Every row comes from one small tree of marks. The marks that hang from a mark follow it in brackets, in alphabetical order. Every link used is in the known rows. Which tree was each row made from?
Known rows:
V(M(Z)): [ -8  46 -19  -6 -26 -10  -8 -16  11  -2  -2  11   7  17 -13 -25   6 -36
   7  -8  -2  28   7  13  14   1 -10   0  -9  10  20  -2   1 -12   7   3
   7  10   9   8  13  37   3  -1   6  13  -8 -20   1  30 -16   1   5  16
   0 -16   1  -7 -16  -6]
M(Q(C) Z): [-12  41   6  -6 -23 -15 -12  -1  -8   8   1  19  14  18  -9   4  12  19
  16  24   5   0  -5   1  -8  -7  25  -2 -11   5  22 -18  10 -20  -4 -12
  -5   7   3  13   5   8  14   7  -4   8 -14 -23  -5  19 -14 -17  -2   8
   6   3   7  -1 -15 -16]
E(B C): [-25  23 -13 -26 -32 -16  -6  -1  16   7  -6  31  -3  34 -24 -53  -8  -5
  26  23  20  27 -40   7 -19   2   4  12  -7  15   3 -19 -15 -24 -26  10
   3   4  12  13   5  25  -1   7   1  -6  -2 -10 -30  21  22   6   3  44
   1 -14 -16 -16 -16 -33]
Z(M): [-14  43 -29  -8 -27  -7  -2 -27  10   7  -6  18  -6  15  -7 -29   6  -9
  15  -6  12 -11 -24  11 -18   0  -1   4  -5  16   9 -10  -9 -21  -1   6
  12  -8  17  -5   6  48  -3  -7   1  -8 -15 -21 -18  29   6 -16  -8  17
  -4  -5  -6 -18  -8  14]
M(Q(C(J(T))) V Z): [ -4  49  19   5  -6  -3   3  11 -14  11  11   9  20 -18   1   4  14  25
  18  29  -4  17 -13 -15 -15  -5   6 -19 -12  -2  18 -11   1 -10   7  -3
 -62  14  -1  69  11  -9  20  19  -3  -3  -4  11  -6 -28   2  -8   4 -22
   4 -42   4  14  -6  18]
C(Q(M(V Z))): [  6  34  16  -8   7   4  17  27  -7   3  -5 -11  -4 -11  -2 -16   8 -10
   7   2 -12  13   7  -9   0  -7  10 -13  -9   3  24   7  -2 -11  12  12
  -7  10  20  -4   3  33 -20   0   2  12 -22  -8  15   4   7   4  11 -17
  -5 -18  10  24 -20  11]
E(C): [-22  34 -36 -17 -28 -14 -20   4   4   6  -7  16  -7  26 -24 -48  -4 -16
  17  17   7  -6 -24   6 -17  -3   7  -1  -8  12  -7 -23  -8 -27 -16 -12
   4   0  12   7   5  23  -2   4   4  -4 -12 -19 -15  31  11   6  -5  35
  -1  -8  -9 -11 -14 -32]
L(V(M(Q(C(J)) Z))): [  4  33  19  26 -23 -18  -2 -21   2   7  -9  18  21   2  -3  24 -13   4
  22  14  13  -2   0   1  18   1  -8  -4 -15  -2  34  18   7   2  14   3
 -22  -4   9  46  20   4   1  13  -2  -4   7  18  -1 -36  -7 -19  -1  -5
   1 -36  -4  10  -7 -18]
J(C(Q)): [ -6  25   6  -1 -11  -5   1   7 -23   9 -23   1   6  21 -25 -36 -11   4
   5  30  10 -28 -16  -1 -12  -7  17   3 -13   0 -28 -19  -6 -37 -12   2
  23 -16   6 -17   5  34   1  -1  -2  -8 -19  -8 -17   4  -4  -7  -3  16
  -3  -2  11 -10 -14  -9]
Z(M(V)): [-12  42 -21  -7 -10  -3  17 -12   5   6   0  12 -15   5  -3 -27  -7 -14
  13 -11   6  10 -11   7 -16  -4  -3  -8  -7  12  27  -9  -9 -10   1  -6
 -21  -6  21  23   0  32 -14  -3   4  -5  -8  -7 -16  17   6  -6  -2  -4
  -3 -15  -3   2  -1  19]
L(V): [-15  31  -4  -5 -22 -14  16  14   8   2 -15  -5  -1  14 -10 -34  -2  -4
  23   0  12 -16 -13   8 -21  -8  -3   6  -7   9  11 -21  -2  -6   4  -4
   3 -16  17   8   2  12 -12   1   6   6 -11  -2  -1 -10   6  -3  -7  22
  -9 -24 -15  -1 -11 -19]
Z(M(Q(C(J)) V(L))): [  1  39   4  17 -16  -4  18 -17  -9  17  -3  26   7   2  14  32 -15  21
  11  16   4 -26  -2   4  -4  -5   5  -5 -13   3  12  11  -7  -3   0  -6
 -42   3  22  47   5 -15  -2   7  -5 -29  23 -14 -16 -19   2 -28  -1 -18
   0 -20  -3  15  15  28]
J(C(Q(M)) T): [  4  28   8  10 -12  18  -7  10 -25   4 -17  -6  -3  -6 -15   2  14  -2
   1  32   3 -48 -36   2  -2  -9  10   2  -8   2 -62 -25  -8 -32 -11  18
  28 -14   2 -10  11  56  -5   1  -5   3 -18  -9  -2 -10  11 -19  -1  21
 -10  -8   7  -5 -12  27]
M(Q(C) V): [-12  22  11   2 -10  -9  -6  11 -19   8  -2  17  -3  13  -4  12  -3  27
  17  24   5 -15 -14  -4 -21 -12  20  -9 -11   1  22 -26   0 -12 -10 -16
 -26  -4   5  24   1 -12  -6   5  -3  -9  -9 -15  -6   1   3 -19  -1  -7
   5  -5   8  10  -7 -12]
E(B C(J Q(M(Z)))): [  4  26  12 -19 -15  -4   3  -5  12  13 -14  19  10   4 -20 -30  -5  -5
  28  36   9  33 -26 -16   6  12   4   8 -11   7   6  35 -15 -26  -4  32
  13  19  21   3  18  47  -4   9  -4  -6  -8   8 -13  -6  31   9   8  13
  -5 -35  -6   5 -27  -5]
L(V(M)): [ -8  25 -11  12 -28 -13   8  -9  12  -3 -13   3  -4  13  -8 -15 -12 -27
  17 -13  14 -17  -9  18   4  -4 -19   8  -8   8  13  -7  -3   0   4   4
  12 -17  14   9   6  22 -17  -1   7   5   2   1   4  -9   5  -8  -5  26
  -6 -27 -11  -1  -7 -18]
L(V(M(Z))): [ -5  36  -7   1 -26 -17  14  -4  20  -3  -4  -2   2   9  -6 -23  -8 -37
  12 -19   6  19   7  17  11  -2 -19   1 -10   8  37   0   4   3  13   6
  -6  -2  16  25  10  22  -8   4   9  20  -1   5   6  -9 -14   0   2  14
  -3 -28  -9   5 -10 -18]
C(Q(M(V))): [  3  21  12   2   5   9  12  24 -14   2 -13  -7  -3  -5  -3  -9   9  -1
  12   7  -5 -25  -7  -7  -7  -5   9  -6  -8   2   3  -1 -11 -12   5  12
   6  -2  19 -24   3  30 -29  -7   0   1 -17 -13  12   4  22  -6   4  -9
  -7 -13   6  17 -19  10]
C(J(T)): [-13  51 -11  -1 -20   7   4  -1   4   7  -6   1  20  -6  -9 -40  25  14
  24  22  -1 -22 -33  -3 -18   0 -13   7  -7  10 -29 -19 -14 -24  10   8
   0   4   5  20  10  20  18   2   3 -10  -6  -8 -12  -7  17  -1  -5  16
 -11 -44 -10 -18 -15  26]
V(L M(Z)): [ -4  53 -17  -1 -37  -9   2  -6  16  -1   4   9  17  22   1  -6  -8 -34
  -5 -18  -6  15  23  29  25  -6  -8  13  -9  11   6  -2   4  -6   5   4
  -2  16  19   9   8  17   1  -1   9  15  14 -40   6  18 -28  -1   7  23
  -3 -16  -3  -2  -4  -2]
T(J(C(Q))): [  2  19   6 -10  -9  -7 -12  12 -16  10 -22   5   4  28 -28 -48  -8  23
   0  24  16 -28 -25  -6 -15   2  15 -14 -15   5 -30   1  -8 -22   1   7
  30 -24   9   7   1  23  18   1   1  -6 -15   7 -28   6 -15  -2  -3   6
   0 -11   7   1 -18 -11]
T(J(C(Q(M)))): [ 11  19  19  -2  -5   2 -17   8 -18   5 -27  13 -10  12 -20 -14   7   7
  -2  30   7 -35 -29  -8   3   0  15 -16 -14   7 -43   6 -10 -16   1  13
  46 -22  13  -4   5  49   6   1  -1   0 -15  -2 -12   6  -9 -11  -4   3
  -6  -6   6   6 -16   6]
Q(C(J(T)) M): [ -6  51 -10  15 -18  15  -5 -13  -4   4 -15  17   6 -20  -5  22  39  -1
  16  43  -8 -46 -35  -7  -2   0  -6  -7  -9  11 -37 -33  -6 -18   1  19
  16   4   8  16  16  50   9   8  -7 -10 -17 -21  -2 -23  21 -19 -12  15
 -10 -36  -3 -12 -11  29]
V(L M(Q)): [  3  26   1  16 -41  -6 -22 -12  -1   5   6  13  18  26   4   4 -10   4
   6  -8  10 -36   0  25  14 -11   2  22  -8   4 -10   8  -5  -5  -5   1
   7   6   9  -7   7 -11   4 -11   2  -1  32 -40   6  20  -8 -29   6  26
  -2   2  -7  -3   0   0]
Q(C M(V Z)): [ -7  45   2  -4   0  -2  12  16  -5  -2  -9  16 -19  -4  -2  29  14 -31
   3  15 -21  25  12  -1  12  -6  10 -26 -11   9  26 -31   8  -6   3  -4
 -20   9  19  28   6  46 -13  14   0  11 -23 -17  10   0  -7   0   2 -11
  -1 -15  12  20  -8   0]
L(V(M(Q))): [ -1  16  14  19 -28 -13 -11  -9   3   2  -3   4  11  11  -4  -5 -17   7
  23  -7  25 -29 -18  12   1  -7  -5  13  -8   3  16   8  -4   2   4  -1
  -1 -12   4   8  11   2 -14  -5   3   8  15   4   7  -1  10 -27  -1  15
  -3 -14 -13   5  -7 -15]

Write each row's tree:
[  2  49   1  23 -30   1 -32 -29  -3   5   6  18  33  -9  -3  20  14   7
  14  23   7  -8 -20   0  15   3  -7  -5 -12   2   2  -2   3 -13   4  12
 -20  15  -6  44  23  15  26  12  -6  -5   6 -10  -5 -15   0 -23   0   4
   4 -36   0  -6 -10  18] | V(M(Q(C(J(T))) Z))
[-15  51 -21   7 -22   3  -4 -10  -4   9  -8  14  16  -4 -10  -8  24  12
  19  41  -1 -34 -37  -5 -17   2  -6  -3 -10  10 -23 -41  -6 -25   2   9
  -2   0   2  29  11  22  21  10  -5 -18 -15 -15 -15 -20  12  -8 -12  20
  -5 -38  -3 -18  -9  18] | Q(C(J(T)))
[ -4  41  22   1   1 -13   3   5 -11  12  -2  20  12  -3  -4   4   5  26
  21  29  -7  28   3 -16  -5  -3  12 -22 -14  -1  33   4   0 -11   9 -16
 -47  13   8  51  13 -11  15  14  -2  -7  -7  10  -6 -13  -4  -6   3 -26
   4 -29   9  19  -8  -2] | M(Q(C(J)) V Z)
[-10  16   2 -14 -19 -12   1  -7   3  17 -15  20  22  22 -25 -59 -13  26
  35  41  25  -1 -37 -13 -23  12   2  13 -12   6  -2  20 -23 -33 -10  23
  11   4  15   0  11  13   3   3  -4 -27  -3   7 -34  -8  40   6   2  27
  -1 -36 -13 -11 -26 -22] | E(B C(J Q))
[ -2  27   5  17 -30 -20  -9  -9   0   3  -5  12  11  10  -2  29 -16  -8
  14   4  19 -11  -2  11  14  -5   2  -1 -13   2  41  -2  13   2   1  -3
 -15  -7   6  30  13   6  -5  10  -1  13   0   5   6 -20 -14 -27   1   7
   6 -12  -1  10  -7 -29] | L(V(M(Q(C) Z)))
[ -7  49 -17  -6 -21  -1  34   2   8   8   4   9 -10  11   9 -10 -16 -15
   3 -23   4   1   4  22  -8 -10  -4   1  -8  12  12  -5  -7  -5   0  -2
 -28   0  31  27  -5   5 -13  -2   7  -9  12 -27  -9   9  -6 -12   3  -2
  -6 -15  -6  10  13  22] | Z(M(V(L)))
[  4  29  17   8 -28 -17  -3  -5  10   1   4   2  11   7  -3  -8 -13 -10
  18 -17  18  14  -3  13  13  -7  -4  10  -9   2  33  19   5   4   6  -1
 -13  -4   7  28  13   6  -6   0   5  22  11   9  12  -6  -8 -19   5   4
   0 -16  -8  12 -12 -17] | L(V(M(Q Z)))
[  7  41   5  10 -10  20 -10   0  -6   9 -12  -8  23 -23  -5 -17  34  13
  23  27   0 -53 -38 -10 -11   3  -5   8  -7   2 -42   2 -16 -24  15  29
  22   4  11 -23  14  41   0  -5  -5 -11 -12 -12   6 -14  38 -15  -5   4
 -14 -37  -5  -7 -23  40] | C(J(T) Q(M))
[  8  44   4  22 -35 -11 -11 -23  -1   8   0  24  31  15   7  32  -7   6
   4  17   0  -6  20  12  28  -3  -1   6 -15   1   0  15   4  -8   8   2
 -14  17  14  27  18  -5  17   8  -2  -9  24 -28   0 -12 -23 -23   4   6
   1 -25   3   2   0   7] | V(L M(Q(C(J)) Z))
[ -3  46  13   1 -15 -14 -12 -12  -4  13  -7  21  24   8  -8  -5  13  25
  25  37   0   7  -6 -13  -3  -1  17  -4 -13   2  14   2   2 -21   7  -7
 -19  10   6  24  16  10  23  10  -7  -7 -11  -4  -8  -3  -5 -16  -4  -2
   2 -19   7  -3 -15  -2] | M(Q(C(J)) Z)
[  1  44  29   4 -11 -11  16  18  -8  14   3  15  18   5  10  19  -3  15
   8  20 -12  16  23  -6   3 -11  12 -12 -15  -1  19   8   3  -2   7 -15
 -53  19  20  49   8 -32  13  16   1  -7  16 -12  -1 -21 -16  -7   9 -21
   2 -30   5  26   4   4] | M(Q(C(J)) V(L) Z)
[ -5  37  -6  14 -24  -5 -15 -43  -7  17 -15  32  12   5  -4  11   3  31
  27  30  20 -35 -31  -4 -12   4  10   0 -11   6   5   5  -9 -23  -2   2
  -3  -5   9  11  15  25   8   1 -11 -26  -3  -5 -23   4  10 -41 -13  -3
   1 -11   0 -13  -4  16] | Z(M(Q(C(J))))
[ -3  40  24 -16  -5 -10   2  22  -4   5  13   4   5   6  -4 -31   1   7
  17   0  -3  38   2  -4 -11 -14  17 -11  -9   3  36   4  -2  -7   3 -17
 -39  13   5  32   4 -11   2   4   5  16  -2   0   4  23  -5  -2  10 -13
   2 -10   4  19 -13  -6] | M(Q V Z)
[ 12  12  27  -3   9   2   1  26 -22   4 -22   9 -23   4 -16 -11  -3   2
  -6  23   0 -15 -16 -11   5  -3  10 -33 -14   2 -25   8 -12  -6   6   7
   9 -22  16  27   1  30  -6   4   2  -1 -10   7 -12  -7  -7   0   4 -17
  -2 -17  10  27  -9   6] | T(J(C(Q(M(V)))))
[  0  21   6  -3 -21  12  -9   0   1  11  -9  13  15  -9 -16 -23   8  16
  30  43  17 -16 -63 -13  -8  10  -5  12  -8   9 -35  10 -23 -27 -13  44
  13  10  12   6  15  40   0   6  -6 -16   1   1 -19 -20  54  -9   3  28
  -8 -42 -17  -8 -23  14] | E(B C(J(T) Q(M)))
[ -9  40   2  15 -24   3 -20 -11 -15  13  -1  18  25  -4  -6   7  22  42
  26  42  11 -48 -41  -9 -20  -3   7   0  -9   3 -27 -23  -7 -23  -3   6
 -12   4  -6  23  15  -1  23   6  -9 -18  -6 -12 -14 -17  17 -31  -8  12
  -2 -27  -4 -12 -11  18] | M(Q(C(J(T))))
[ -1  39  -5   2 -17  10   1   2  -6  15  -8  -9  37 -11  -9 -47  18  32
  27  25   8 -48 -35 -12 -33   3  -6  12  -8   3 -26   0 -16 -30  12  23
   9   2   5  -4   9  10  11  -5  -3 -21 -10 -10 -11 -17  30  -8   0  10
  -9 -40  -6 -12 -22  30] | C(J(T) Q)
[ -9  50  -7  -3 -18  -4  -4   0   3  -2 -12  18  -9   4  -7  23  26 -30
   7  25 -17   6   0   6  14  -3  13 -10  -9  13   5 -33   9 -17  -3   4
  10   7  14  -1  10  62  -2  10  -4  11 -29 -35   8  13 -12  -5  -6  14
  -5  -3   9   2 -16  -3] | Q(C M(Z))
[ -4  35  -4  15 -28 -13 -29 -25  -3   2   1  23  14  18  -7  24   0  -2
   8  15   9   1  -1   9  15  -2   9  -2 -11   3  27 -11  10 -14  -2  -1
   0   6   1  13  13  22   5   4  -4   7  -4 -24  -2  19 -19 -23   2  10
   8   2   8  -2 -14 -16] | V(M(Q(C) Z))
[ -1  51  11 -12 -12   2  26  33   7  -3   6   0 -10  -1  11   6  13 -34
  -4 -11 -27  30  30  14  21 -15   3  -6  -8  10  13  -4   2   5   6  -1
 -21  19  28  21   4  19 -12   5   9  18   5 -31  20   4 -15   2  12  -5
  -9 -18   0  27   2  13] | Q(M(V(L) Z))
[ 15  42  28  -2   2   6  34  28  -4   9  -7  -7  16 -15  11  -3   6  -9
   4   1 -22  10  25  -5  13  -6   0  -5 -13  -1   6  31  -6  -3  25  15
 -20  20  32   6   9   7 -12   3   4  -2   8 -11  19 -27   3   7  13 -26
 -11 -40   2  30  -7  30] | C(J Q(M(V(L) Z)))
[  2  41   4   5 -38 -10 -20  -6   7   3  13   8  22  22   5  -3 -10  -6
   3 -16   2   7  14  22  23 -11   3  16  -9   4   2  16   3  -3   0   1
  -7  15  10   9  12  -8   4  -5   5  12  25 -37  10  22 -25 -18  12  15
   1  -3  -2   5  -4  -2] | V(L M(Q Z))
[ -9  30  -6  10 -11  -7  -6 -17 -10  11   2  24  -9   7   1  22 -13  17
  13   9  20 -19 -22   3 -14  -6  16 -11 -10   5  32 -13  -1 -11 -10 -12
 -32 -10  11  28   3  12 -10   2  -6 -12  -7  -8 -17  11   5 -33  -2 -12
   6   2   6   8   2  12] | Z(M(Q(C) V))
[ -6  27  15   7 -19  -9   4  22 -15  10   5  16  -1  21  11  26 -11  21
   6  15  -2 -22   4  10 -15 -19  21   0 -12   3  11 -20   3  -4  -9 -13
 -31   3  13  18  -6 -39  -3   7  -1  -9  13 -36   0  -3 -11 -20   4   1
   2  -2   4  19   7  -8] | M(Q(C) V(L))
[ -7  41  -4  12 -12   0  -4 -17  -4   4 -31  23  -3  -3  -8  21  28  -8
  20  41 -16 -35 -16  -8   8   4   2  -5 -10  11 -22 -20  -7 -18   5   9
  23  -1  16  -3  14  60  -4   8  -7 -15 -20 -19  -3  -3  11 -12 -13  13
 -10 -22   1  -8 -11  13] | Q(C(J) M)
[  0  38  -1  15 -41 -13 -18 -13  -4   3   7  22  18  24   6  41 -12  -5
  -1   5   4 -13  14  23  24  -9   9  11 -12   6   8  -6  13  -8  -6  -1
 -10  13   9  16   9  -1   8   4  -1   5  17 -46   5   9 -32 -27   8  16
   6  -2   4   6  -2 -12] | V(L M(Q(C) Z))
[  8  39  25   1   4  14  19  35 -21   1  -6 -12  -6 -18  -9   8   3 -19
  -5  18  -9  19 -12  -3  12 -12   9 -18 -12  -1 -19 -13   0 -18   0  11
 -21   0   4  33  11  46  -3  14   1  17 -19   8   4 -21  -4   0  11 -13
  -4 -26  12  19  -8  30] | J(C(Q(M(V Z))) T)
[ -6  54  -1 -20 -14 -11  31  35   8   3  10  -4   4  14   6 -24  -5 -19
   0 -15 -20  43  29  15  -5 -15   3  -3 -10   8  28 -10   1  -1   8 -10
 -40  16  24  29  -4 -12   1   6  12  10   5 -26   6   4 -22  12  11  -5
  -4 -20   0  21   2   1] | M(V(L) Z)
